Every row comes from one small tree of marks. The marks that hang from a mark follow it in brackets, in the order of their numbers. Every link used is in the known rows. Which tree was each row made from?
Known rows:
Z_180{Z_776{Z_997{Z_467}}}: [ -7   9   7 -10  -6  -2  -2  -6   6   9 -11  -4   8  -4  -1  -8  15  -5
  -3]
Z_180{Z_776}: [-10   5  12   3 -11  -4  -5  -2  -3  29 -18   3  -5 -10 -12  -2   2  -4
 -11]
Z_157{Z_808{Z_467} Z_997}: [ -8  -4   7  15   4 -30   5  19   6  14 -20 -11  30 -19 -16  18  -5  -6
 -22]
Z_163{Z_709}: [-10  -1  -1   8  -4  -9  -3   7   0  22   2   1   0   3 -13 -11   0   6
 -14]
Z_709{Z_163{Z_186} Z_997{Z_467}}: [ -4  -8 -27  -7 -17   7  16  -8  -5 -10  -2   0  12  -9   9 -20 -14   1
  -9]
Z_997{Z_467}: [-11  -9   1 -12  -5  -9   3   1   7   9   0  -1   2   3  -7  -7 -11  -8
 -14]
Z_180{Z_776{Z_163{Z_8 Z_709} Z_997}}: [  7  27  23  10   7  -4 -11   6 -11  10 -16   2  13   9  -3 -12  31   9
   5]
Z_180{Z_776{Z_163}}: [ -9  12  28   4   3  -7  -2   7  -3  21 -26   8  -9  -8  -9  -3  -3  -3
  -6]
Z_163{Z_8 Z_186 Z_709{Z_997}}: [  4   1 -14   8  -9  -2   8  -6 -19  -3 -10 -13  16   5  -6 -25   5  -1
   0]
Z_709{Z_163 Z_997}: [  4   0 -12  20 -19  -4   4   9   3   7  -8   1  11  -8  -6 -14 -14  15
 -22]
Z_776{Z_997{Z_157}}: [ -2  -7  21  11 -14 -14  -1  13  13   4  -9 -20  23   8   3  -6  -8  10
  -6]
Z_534{Z_808}: [  5   0   9  18   8 -23   0  14   7  16 -12   8   4  -1 -14   1  -9  -6
 -15]
Z_180{Z_776{Z_163{Z_186 Z_709} Z_997{Z_467}}}: [-13  20   9 -16   9   4   6  -8  -9  -1  -8   2   4  -3  11 -19  21  -3
  14]
Z_163{Z_186}: [ -5 -18   1   0 -14 -18  14 -10 -11  12 -18  -7  -1  -2  -4 -15 -17 -10
  -6]
Z_534{Z_808{Z_467}}: [ -6  -5   5  22   8 -35   2  17  -2  12 -16  -3  18   2 -16   3  -6   2
 -22]
Z_163{Z_8 Z_186 Z_709{Z_997{Z_157}}}: [ -5  -1  -4   3 -14  10   3   2  -9  -8  -3 -21  27   8   4 -16  -1   4
   6]
Z_776{Z_163{Z_8 Z_186 Z_709} Z_997}: [ 12   7  12   7   4 -16   8  -3 -18  -6 -16  -7  20  16   7 -26  12   3
  10]
Z_163{Z_8 Z_186 Z_709{Z_997{Z_467}}}: [ -3   2 -20 -11  -4   8   8  -9 -13 -14   3 -11  19   7  -1 -24   7  -7
   2]
Z_997{Z_157{Z_808}}: [ -6   0  20   5   1 -10   4  23  25  19  -6  -8  23  -2  -2  13 -15   2
  -8]
Z_776{Z_163 Z_997}: [  9   4  25  17   5 -27   8  14   1   2 -23  -7   8   6  -4 -16  -8   6
  -6]
Z_180{Z_776{Z_163{Z_8} Z_997}}: [ 13  19  30   9  -1 -13  -3   1  -9   8 -30  -3  15   7  -2  -9  18   1
   3]
Z_163{Z_8}: [  9  -8   9   5 -13 -15  -2  -1  -7  13 -13  -6  12  12 -11  -8  -5  -5
 -12]

Write each row's tree:
[ -7   0 -16  10  -8  -4  13  -2 -11   1  -7 -12   4  -6  -6 -25  -3   2
  -5] | Z_163{Z_186 Z_709{Z_997}}
[  2  -6  -6  -4 -10  -8   3 -12 -20  10  -6  -4  12  10  -3 -18   5  -5
   0] | Z_163{Z_8 Z_186 Z_709}
[ 11  -3  14 -13   4 -16  15  -9 -11 -19 -19 -10  23  16  12 -22   0 -12
  11] | Z_776{Z_163{Z_8 Z_186} Z_997{Z_467}}
[ -5   3   2 -11   8  -8   4  13  22   6  -2   3  18 -20  -9  17  -7 -21
 -13] | Z_157{Z_808 Z_997{Z_467}}
[ -5  19  15   5   5  -6   5  -4 -14   9 -21   2   1  -5   6 -20  19   3
  11] | Z_180{Z_776{Z_163{Z_186 Z_709} Z_997}}
[ -7   9  -6  -3  -3  14   6  25  33  -2  10  -1  35  -9   9   8 -12  12
 -11] | Z_709{Z_163 Z_997{Z_157{Z_808} Z_467}}
[  5  19  25 -11   6  -3  -4  -1  -2  -2 -19  -1  17  10   3  -8  20  -6
   6] | Z_180{Z_776{Z_163{Z_8} Z_997{Z_467}}}
[  1   8  -1  17  -8   4   4  28  27   7  -3  -4  34 -10   4   7 -14  19
 -15] | Z_709{Z_163 Z_997{Z_157{Z_808}}}
[ -3  10  -4 -11   9   4  13   0 -13 -21  -4  -7  14   9   3 -25   2  -5
   7] | Z_776{Z_163{Z_8 Z_186 Z_709{Z_997{Z_467}}}}
[-21  24  27 -12  11  14 -10  16  13   2   4  -1  15   3  12  -3  18  11
  10] | Z_180{Z_776{Z_163{Z_709} Z_997{Z_157 Z_467}}}
[ 14  -8 -17   9 -25  -2  10 -11 -17  -5 -16  -5  23   1   3 -19  -8   4
  -7] | Z_709{Z_163{Z_8 Z_186} Z_997}
[ -8   3  21   5   2  -8   9  10  -1  -5  -9 -13  20   9  14 -16  -3  11
  13] | Z_776{Z_163{Z_186 Z_709} Z_997{Z_157}}
[ -4   4  15  -7   7  -8   6  21  33   1   2 -14  38   4  10   8  -2   1
  -1] | Z_776{Z_997{Z_157{Z_808} Z_467}}
[-14   0  13 -15   7   0   4  21  31   9   6  -6  25  -1   4  13 -13  -5
  -6] | Z_997{Z_157{Z_808} Z_467}
[ -9  15  41   8  -2  -4  -4  15   8   9 -23  -8  14  -1   6  -1   4   8
   6] | Z_180{Z_776{Z_163 Z_997{Z_157}}}
[  3   4  23   2   0  -6   4   6  -9 -11  -8 -15  31  20  16 -16   6   9
  18] | Z_776{Z_163{Z_8 Z_186 Z_709} Z_997{Z_157}}
[ -6  13  12  -3  16 -10   3  15   6  -4   4   0   9  10   2 -17   7   8
  -1] | Z_776{Z_163{Z_709} Z_997{Z_467}}
[-16  -1  -5   5 -12   8   7   7  -1  -3  -2 -19  14  -3   3 -16 -10   6
   2] | Z_163{Z_186 Z_709{Z_997{Z_157}}}
[  0  10  23   5  -2 -13  12  -8 -13   5 -37  -4   2  -6   6 -15   7  -5
  11] | Z_180{Z_776{Z_163{Z_186} Z_997}}
[-20   3  -6  12   3  -7  15  21   5  -1  -7 -28  41  -8   3  -2  -2  14
  -3] | Z_163{Z_186 Z_709{Z_997{Z_157{Z_808{Z_467}}}}}
[ -6   6  34  18  15 -32  11  35  17   0 -22 -24  46   5   5   7  -6  18
  -5] | Z_776{Z_163 Z_997{Z_157{Z_808{Z_467}}}}
[ -3   0 -19   0 -14   6   5   6   8  -4   4   2  12  -7  -1 -12 -12   9
 -21] | Z_709{Z_163 Z_997{Z_467}}
[ -8  10  29  13   5  -9  -2  25  11   3  -2 -10  19  11   7  -9  -1  19
   2] | Z_776{Z_163{Z_709} Z_997{Z_157}}
[-17  -7  17   8   1 -22   5  25  16  17 -11 -19  38  -1  -5  16 -13   9
 -15] | Z_997{Z_157{Z_808{Z_467}}}
[ 11   1  -6   6 -14   5  12   8   7  -3  -9  -8  47  -2  14   1  -8   8
   0] | Z_709{Z_163{Z_8 Z_186} Z_997{Z_157{Z_808}}}
[-12   0 -10 -17  -9  19   3  -1  -3 -20   8 -20  28   9  10 -14   0  -2
   9] | Z_163{Z_8 Z_186 Z_709{Z_997{Z_157 Z_467}}}
[-17  27  14  -3  27  10   6  38  31  -8  10  -6  25  -3   3   3  -5  10
   1] | Z_776{Z_163{Z_709{Z_997{Z_157{Z_808} Z_467}}}}
[ -2  27  42   9  14  -6   1  25  24  13 -23  -5  27  -7   7  11   8   7
   7] | Z_180{Z_776{Z_163 Z_997{Z_157{Z_808}}}}
